Known rows, with every way that one mark hangs from another:
lusug[mopu[duku[gadab]] muvem temo tirem[vali]]: [ -6   5 -26 -10  49  10   1   5  13   0 -19   3  -7  25   7 -11 -10 -35
  -9 -12  19   3  19   0  12 -16  -5  29]
nibap[muvem[lusug[mopu[duku[gadab]] tirem]] nuvab]: [ -5 -13 -19  -9  23   3 -31  28   5  11 -18  21 -16  32   7  -6   4  -7
 -11 -33  12  19 -12   1 -11   5   5  17]
guneb[duku[gadab]]: [-5 -9  3  1 10 12  2  3 -7  2  1  5  0  3 -1 12 -3  2 -6  3  3  9  2 16
  0 -1 -6 17]
muvem[lusug[mopu[duku] temo tirem[vali]]]: [ -3  -7 -19  -4  41   2  -3  13  16  13 -20  -5  -9  24  -1 -21   3 -29
   2  -2  24  -1   5  -2  16   4  -8  18]
temo[lusug[mopu[duku[gadab]] muvem tirem[vali]]]: [-12   0 -19  -1  34  11  -6  13  11   7 -15   1 -11  28   3 -14 -11 -27
  -4 -29  16   3   7   7  11 -14 -10  18]
fogam[duku]: [  1   5 -11  -9   7  13   2   3   3  -3  -2  12   4   2  -1   6   0   7
   2   4  -2   5  -6  -2   5   1 -12   2]
denezu[fogam muvem[lusug]]: [ -6   7   9  -5 -24   2  -3  32  -5  12   7   0  -7   7  -1   8  -7  -5
   8 -17   0 -11 -10 -11   7  -4  -1  -7]
nibap[muvem[lusug[mopu[duku] temo tirem]] nuvab]: [  4 -11 -26 -12  27   1 -21  21  13   9 -26  11 -15  28   9 -16   7 -11
  -4 -29   8  13 -10  -7   0  10   8  20]
nibap[muvem[lusug[temo]]]: [  2 -11  -5  -1  10   2 -10   7  -4   6 -14   3 -14  14   6   0   2   2
   0   4   3   6  -7  -6   5   1   4  16]
denezu[fogam[duku]]: [ -5   5 -13  -9  -7   8   5  12   2  -4   0   7   6   1  -2   7   2   6
   0 -11  -3  -2 -12  -5   7  -6 -11   2]
lusug[mopu muvem tirem[vali]]: [  0  -5 -18  -7  23   5   7   0  20  -4  -8 -13   1  13  -4  -6  -8 -24
  13  -6  11  -3   8  -5  11 -16 -10  11]
denezu[fogam muvem[lusug] nuvab]: [ -7  11   2 -13 -35   4  -4  41  -1  16   3   4 -11  10   2   6 -10  -5
   6 -29  -6 -13 -11 -16   0   1   0 -14]
mopu[duku[gadab]]: [ -7  10  -1  -1  15   2  -9  11  -6   7  -2  18  -5   9   4  -3   1  -4
 -18  -9   9   8   4   6  -5   3   2   7]
tirem[vali]: [-1 -2  2  3  1  6  8  1  9  4  6 -6  2 -2 -6 -9  3 -1 -1  8  6  2  0  1
 -4 -7 -6  1]
nibap[muvem[lusug[mopu temo]] nuvab]: [  6 -19 -17  -5  13   5 -12   6   2   0 -20   3 -23  22  13  -7   5   2
  -2 -12   1  13  -7 -10  -6  -1   5  16]
lusug[mopu muvem]: [  5   0 -12  -5  14   0   4  -7   2 -10  -7  -8  -9  11   5   3  -8 -13
   9  -7   3  -5  11 -10   7  -8  -6   6]
kivu[vali]: [-8  8  5  5  0  6  9 -5  8  0  0 -8  1 -6  0 -1 -4  9 -1  3 -2 -3 -1  1
 -2 -1 -3  0]
denezu[muvem]: [ -1  10   5  -8 -12   8   1  13   4   6   6   4   0  -1   4   4  -6  -1
   2  -8  -5  -3   1  -6  -2   1   2  -5]
gera[duku[gadab]]: [ -5  -8   4   3   5   6  -3   4  -4   3   2   7  -5   1   0   8  -7  -3
  -6   0   3  -1   7  12   0 -11  -7   6]
muvem[lusug[mopu temo tirem[vali]]]: [ -4 -16 -17  -1  34   3   2   3  12   6 -21 -14 -10  22  -1 -12  -3 -27
   8   6  18  -3   6  -2  16  -5 -10  19]
lusug[mopu muvem temo]: [  6   0 -18  -7  27   3   8 -11   2 -12 -16  -8 -12  14  12  -1 -10 -19
   3  -3   3  -5  18 -11  15 -12  -1  16]
muvem[lusug[tirem]]: [ -1  -8  -2  -2  10  -2 -11  13   0  10  -9   0  -1  13  -5   2  -5 -14
  12  -3   8  -3  -7   2  13   2  -4   5]
temo[lusug[tirem]]: [ -9  -7  -7   2   4   1  -8   6   6   6 -13  -4   1  10  -1  -6  -9 -10
   6 -21  -1  -2  -7  11  13  -2   0   5]
nibap[muvem nuvab]: [  6  -8  -5  -7 -12   5 -10  10   7   0   0  10  -3   2   4  -3   7  17
  -8 -16  -9  18 -17  -4 -20  -4  11   3]
nibap[muvem[lusug[mopu temo tirem]] nuvab]: [  2 -22 -24 -10  20   2 -17  11  10   2 -28   2 -14  26   9  -7   1 -11
   2 -19   3  13 -10  -6   1  -2   7  22]

Rows:
[  2   6 -26 -12  40   6   7   4  22   1 -17  -5  -2  18   2 -17  -4 -32
   0 -11  16  -2  14  -8  17  -8  -5  20]
lusug[mopu[duku] muvem temo tirem[vali]]
[ -8  14 -10 -15 -19   0  -9  45   5  17  -2   5 -18  19   5  -5  -2 -13
   2 -41   4 -13  -5 -19   0  14  -2 -12]
denezu[fogam muvem[lusug[mopu[duku]]] nuvab]
[-11  -7 -18  -2  49   6  -7  14   6  13 -22   4 -14  31   3 -15  -2 -32
  -9  -4  28   4  11   5  11  -2  -9  26]
muvem[lusug[mopu[duku[gadab]] temo tirem[vali]]]
[ -4  -2  -7  -1   8  11   4   8  15   6  -6  -9   1  12  -5  -9 -15 -16
  12 -14   3  -2  -4   4  16 -20  -7   9]
temo[lusug[muvem tirem[vali]]]
[-13  14 -10 -19 -20  20  -7  46  -7  13  -1  25 -12  21   5  18 -15  -1
  -2 -25  -5  -1 -14 -11   1  -5 -12  -2]
denezu[fogam[duku[gadab]] muvem[lusug] nuvab]
[  1  -5 -24  -9  33   7  12  -5  19  -6 -17 -15  -2  16   2 -10 -10 -31
   8  -3  10  -4  15  -7  18 -19  -6  22]
lusug[mopu muvem temo tirem[vali]]
[ -4  -7 -19  -3  18   3  -4   0   7  -5 -19 -11  -7  20   5  -3 -16 -22
  14 -28   1  -6   4   0  20 -10  -6  10]
temo[lusug[mopu muvem tirem]]
[  1   6 -19  -9  29   4   3  10  22   3  -8  -5   1  14  -4 -15  -1 -26
   7 -15  16  -2   7  -7  11  -6  -8   8]
lusug[mopu[duku] muvem tirem[vali]]
[  2 -14 -18  -8  15   5 -16  28  24  17 -11   6 -10  23  -3 -21  13  -5
   1 -23  15  17 -17  -5 -11   4  -1   9]
nibap[muvem[lusug[mopu[duku] tirem[vali]]] nuvab]
[ -3  -4 -12  -4  20   6   8   1  17   3 -11  -7   7   6  -3 -13  -3 -19
  -1   5   8   1   3   3   9 -11  -1  17]
lusug[temo tirem[vali]]
[  0   3 -18  -5  29  -2   1  -2   5  -1 -16   1 -10  11   9 -15   6 -14
 -10  -9   9  -1  13  -5   7  10   2  12]
lusug[mopu[duku] temo]
[ -3 -14 -18  -4  32  -3  -7   2   2   2 -26  -8 -10  23   5  -4  -6 -27
  10  -3  12  -6   7  -3  19   2  -4  19]
muvem[lusug[mopu temo tirem]]
[ -7  15  -4 -15 -39   5   1  33   6   7   5   3  -1   0   4   3  -9  -3
  -1 -34 -13 -11  -6 -13  -6  -3   6 -14]
denezu[fogam muvem nuvab]
[ -2  -4 -19  -6  40  -4 -10  12   7   9 -25   1 -11  25   5 -13   0 -28
   2 -11  18  -5   6  -4  20  12  -3  17]
muvem[lusug[mopu[duku] temo tirem]]
[  7  -9 -19  -8  20   3 -16  17   5   8 -18  12 -22  23  12 -15  12  -1
 -10 -20   7  14  -7 -12  -7   9   8  14]
nibap[muvem[lusug[mopu[duku] temo]] nuvab]
[ -3 -15 -12  -2  21  -5 -11   7   4   3 -16  -8  -7  21  -1  -1  -4 -20
  14  -6  12  -5   0  -2  13   5  -8   7]
muvem[lusug[mopu tirem]]
[  7 -11  -7  -6   3   6 -12  14   0   7 -13  10 -16  15   9  -4   4   8
  -4  -7  -3  15 -14  -6  -6  -4  10  14]
nibap[muvem[lusug[temo]] nuvab]
[  6  11 -20 -10  33   1   4  -1   5  -5 -15   0 -12  16  11  -9  -3 -20
  -3 -12   8  -4  17 -12  14  -1   0  15]
lusug[mopu[duku] muvem temo]
[-10  -6 -17   1  22   4  -3  11  21  11 -13  -8  -4  16  -3 -26   2 -18
   1 -25  15   0  -1   7   7   3  -8   6]
temo[lusug[mopu[duku] tirem[vali]]]
[ -4  -6 -11  -2  29   0  -6  19  16  16  -9  -4  -5  20  -7 -17   6 -23
   8  -6  24  -1  -2  -2   9   7 -12   6]
muvem[lusug[mopu[duku] tirem[vali]]]
[ -3   3 -20  -6  25   1  -8  11  10   3 -19  -2  -8  22   5 -12  -9 -23
   7 -35   6  -5   3  -1  19  -1  -4   8]
temo[lusug[mopu[duku] muvem tirem]]
[-12  -6 -12  -1  36   3 -12  20   7  15 -12   5 -11  28  -3 -12   0 -25
  -3  -8  27   4   3   6   5   1 -13  15]
muvem[lusug[mopu[duku[gadab]] tirem[vali]]]
[ -1   7 -13  -1  18   3  -3   5   4   2 -10  -1 -16  18   8 -11  -6 -12
   3 -29   5  -4   6  -4  12   0  -4   3]
temo[lusug[mopu[duku] muvem]]
[ -9  -4 -16 -12   5   0  -3  25   6   4 -17  -9  -8  20   7   2 -12 -29
   9 -26   6 -15   2 -12  21  -4   0  11]
denezu[fogam muvem[lusug[mopu temo tirem]]]
[ -5 -12 -23  -4  30   4   9  -6  19  -3 -18 -14   1  13   1 -15  -2 -25
   1   0  12  -2  11   0   9  -8  -5  19]
lusug[mopu temo tirem[vali]]
[ -5 -10 -24  -7  30  -2   1  -7  10  -7 -24  -8  -2  14   6  -6  -5 -24
   1  -8   6  -4  12   0  15  -1   2  18]
lusug[mopu temo tirem]
[ -7   5 -19  -8  36   7  -3  11  13   2 -10   5  -5  23   1  -8  -7 -29
  -4 -16  19   4  11   1   6 -13  -9  18]
lusug[mopu[duku[gadab]] muvem tirem[vali]]
[  0 -12 -11   1  26  -1  -2  -3  -5   1 -19  -8 -19  20   8  -4  -2 -15
   5   5  11  -4   9  -6  13   2  -5  15]
muvem[lusug[mopu temo]]
[  1  -1  -6   0  20  -4 -10  12  -1  10  -8   3 -16  18   1  -9   7 -10
   3  -7  16  -3   1  -6   6  16  -8   1]
muvem[lusug[mopu[duku]]]
[ -2  -9  -7  -1  23   5   2  10   9  11 -13  -8  -2  15  -4 -10  -5 -21
   7  11  15  -1  -1   1  16  -9  -7  16]
muvem[lusug[temo tirem[vali]]]
